Every row comes from one small tree of marks. Brackets hold a mark, then the marks that hang from it, in alphabetical order. Every link used is in the known rows. Which tree was each row made from?
Known rows:
{S {X {Y B}}}: [ 0.26 -0.26 -2.18  0.88  1.35 -0.35 -2.54  1.10  3.08 -2.25  0.92 -0.62
 -1.06  1.05  0.75  1.22  0.45 -0.34]
{F {Y {B S} D}}: [ 0.22 -0.17 -2.32  2.07  3.27  1.32 -1.05  1.72  0.87 -2.47 -1.42  1.02
 -1.41  0.78  1.16  6.07  1.80  0.57]
{Y B F {X S}}: [ 0.97  1.53 -2.01  1.25  3.15 -0.08 -3.08  0.95  0.41 -0.18 -1.02 -0.42
 -1.40  0.77  0.00  3.89 -0.49 -0.11]
{X {Y {B S} D}}: [ 0.25 -0.11 -1.99  2.07  1.49  0.21 -1.22  0.28  1.05 -2.02 -0.63 -0.51
 -1.36  0.81  1.14  4.97  1.78  1.80]
{F Y}: [-0.53 -2.84 -3.34  1.15  2.02  1.40  0.15  1.24  1.76 -3.58  0.63 -1.10
 -0.85 -0.75  1.21  3.38 -0.42 -0.94]
{B {S {X Y}}}: [ 0.60 -1.90 -2.69  1.06  0.99  1.31 -0.61  0.01  2.28 -2.66  1.45 -1.14
 -2.13  0.94  1.64  3.08  0.96  1.34]
{F {Y {B S} D X}}: [ 0.74  1.48 -2.08  2.30  3.77  0.94 -2.88  2.15  0.62 -1.87 -2.00  1.80
 -1.85  1.61  0.55  5.29  1.69  0.57]
{F {Y B}}: [-0.09 -1.08 -2.80  1.78  2.76  0.82 -1.44  1.99  2.11 -3.05 -0.21 -0.03
 -0.24  0.27  1.04  2.83  0.07 -1.18]
{D {S B X}}: [ 0.95 -1.55 -1.98 -1.58  2.81 -0.07 -0.87  1.33  3.14 -1.10  2.33  0.40
 -1.79  1.05  1.38  3.53  0.88 -2.03]
{Y F}: [-0.41 -1.30 -3.64 -0.15  1.75  0.98  0.01  1.07  0.73 -2.01  1.37 -2.12
 -1.13 -1.59  0.97  3.93 -2.02 -0.46]
{F {Y B X}}: [ 0.30  0.62 -2.55  2.17  3.13  0.38 -3.38  2.40  1.76 -2.47 -0.85  0.84
 -0.89  1.05  0.45  2.21 -0.10 -1.14]
{S B {X {Y D F}}}: [-0.26  1.20 -2.31 -0.11  2.55 -0.67 -0.94  1.18  1.92 -1.67  1.38  0.06
 -2.89  0.52  0.84  3.99  1.30 -0.18]
{D S {Y F X}}: [ 0.00  0.39 -2.16  2.81  1.58 -0.31 -0.57 -0.58  1.17 -1.35  2.73 -0.91
 -3.20  0.06  0.47  3.78 -0.03 -0.30]
{S B {X Y}}: [ 0.46 -1.01 -2.28 -0.30  1.77 -0.41 -1.47  1.21  3.38 -2.64  1.81 -0.54
 -1.54  1.08  1.19  1.22  0.97 -0.74]
{X {S B} {Y D}}: [ 0.53 -1.68 -1.44  0.46  1.96 -0.74  0.01 -0.31  1.49 -1.60 -0.02 -1.20
 -1.60  0.48  0.85  4.97  2.45  0.32]
{X {Y {B S} D F}}: [-0.21  1.55 -2.22  2.64  2.02  0.28 -1.03  0.25  0.32 -1.66 -0.29 -0.26
 -2.17  0.42  1.22  5.70  1.46  2.07]
{D Y}: [ 0.06 -2.60 -2.76  1.33  0.46  0.04  0.22 -0.02  1.96 -3.26  2.15 -2.40
 -0.98 -0.94  0.44  2.29 -0.43 -0.27]
{F {Y {D S} X}}: [-0.06 -0.85 -2.01  1.57  3.05  0.47 -0.91  0.80  0.92 -1.55  0.45  0.61
 -2.67  0.24  0.84  6.12  1.09 -1.27]

Write each row's tree:
[ 1.19 -0.76 -1.86  1.25  3.94  0.31 -1.86  1.34  1.71 -2.03 -0.89  0.73
 -1.60  1.55  0.74  3.43  1.63 -1.02] -> {F {Y {X {S B}}}}
[ 0.27  1.35 -2.63  0.76  3.01  0.84 -1.11  1.44 -0.19 -0.92 -0.74  0.04
 -1.63 -0.01  0.87  6.53  0.28  1.15] -> {Y {B S} D F}
[-0.06 -0.28 -2.32 -0.92  2.65  0.37  0.06  0.58  1.05 -0.19  1.98 -0.31
 -3.14 -0.36  0.81  6.68  0.18 -0.86] -> {Y {D {S X}} F}
[-0.41  1.08 -2.76  0.12  2.76 -0.02 -1.35  1.76  0.26 -0.92 -0.27 -0.65
 -1.06 -0.76  0.19  5.30 -0.73 -0.31] -> {Y B D F}
[-0.04 -0.08 -1.71  1.12  2.38 -0.68  0.26 -0.36  0.80 -1.15  0.20 -1.06
 -2.34  0.02  0.93  5.61  2.08  0.64] -> {X {S B} {Y D F}}
[ 1.03  1.25 -1.78  2.05  2.60 -0.91 -1.43 -0.02  1.30 -1.24  0.83 -0.28
 -2.56  1.07  0.07  3.12  1.17  0.10] -> {D {Y F {X {S B}}}}
[ 0.31  0.73 -1.89 -1.42  3.70 -0.26 -0.36  1.40  1.70 -0.17  1.99  0.97
 -3.11  0.63  0.95  6.28  1.19 -1.46] -> {Y {D {S B X}} F}
[ 0.91 -0.01 -1.66 -0.78  3.28 -0.72 -1.80  1.40  1.20 -0.39  0.77  0.71
 -2.07  0.72  0.56  5.47  1.03 -1.44] -> {Y {D {S B}} X}
[ 1.39  0.74 -2.50  0.93  2.63  0.71 -3.35  1.84  0.85 -1.37 -1.06  0.31
 -0.79  1.44  0.67  3.36 -0.20  0.66] -> {Y {B S} X}
[ 0.35  2.14 -1.58  3.49  2.15 -1.06 -2.14  0.08  1.55 -0.92  1.76  0.16
 -2.75  1.05  0.20  3.17  0.47 -0.53] -> {D S {Y B F X}}
[ 0.02 -0.19 -1.95  1.87  2.09 -0.74  0.86 -0.21  2.16 -1.96  3.22 -0.47
 -2.68  0.29  1.19  3.96  1.13 -0.77] -> {D {S B} {Y F}}
[-0.04  0.10 -1.85  2.78  1.81 -0.17 -1.08 -0.57  1.29 -1.34  0.08 -1.56
 -1.50  0.35  0.89  3.58  0.80  0.77] -> {X S {Y B F}}
[ 0.48 -0.75 -2.28  2.59  1.17  0.55 -1.43  0.26  1.75 -2.73  0.05 -0.93
 -0.96  1.03  1.56  2.99  1.02  1.58] -> {X {Y {B S}}}
[ 0.19  1.14 -2.18  1.64  3.50 -0.03 -3.15  2.49  1.02 -1.81 -1.44  1.16
 -1.32  0.80 -0.01  4.11  0.66 -0.94] -> {F {Y B D X}}
[ 0.21  1.43 -1.73 -0.23  3.32 -0.28 -1.46  1.34  1.45  0.17  1.04  0.83
 -2.68  0.62  0.67  6.12  0.64 -1.06] -> {Y B {D {S X}} F}
[ 1.59 -0.80 -1.89 -0.55  3.04 -0.24 -2.26  1.19  1.43 -0.97 -0.38 -0.35
 -1.02  1.01  0.39  3.24  0.53 -0.86] -> {Y {X {S B}}}
[ 0.14  2.50 -2.34  2.93  2.09 -0.85 -2.87  1.10  1.29 -1.72  0.75 -0.25
 -1.87  0.58 -0.32  1.85 -0.45 -0.19] -> {D {Y B F X}}
[ 0.89  0.66 -1.37  1.94  3.89 -0.06 -2.75  1.31  0.86 -1.06 -2.30  0.97
 -1.57  1.30 -0.05  5.19  1.87 -0.44] -> {F {Y B D {X S}}}
[ 0.46  1.33 -1.76  2.26  2.48 -1.06 -1.10  0.23  1.73 -1.39  2.62  0.31
 -3.20  1.05  0.66  3.32  0.92 -0.80] -> {D {S B} {Y F X}}
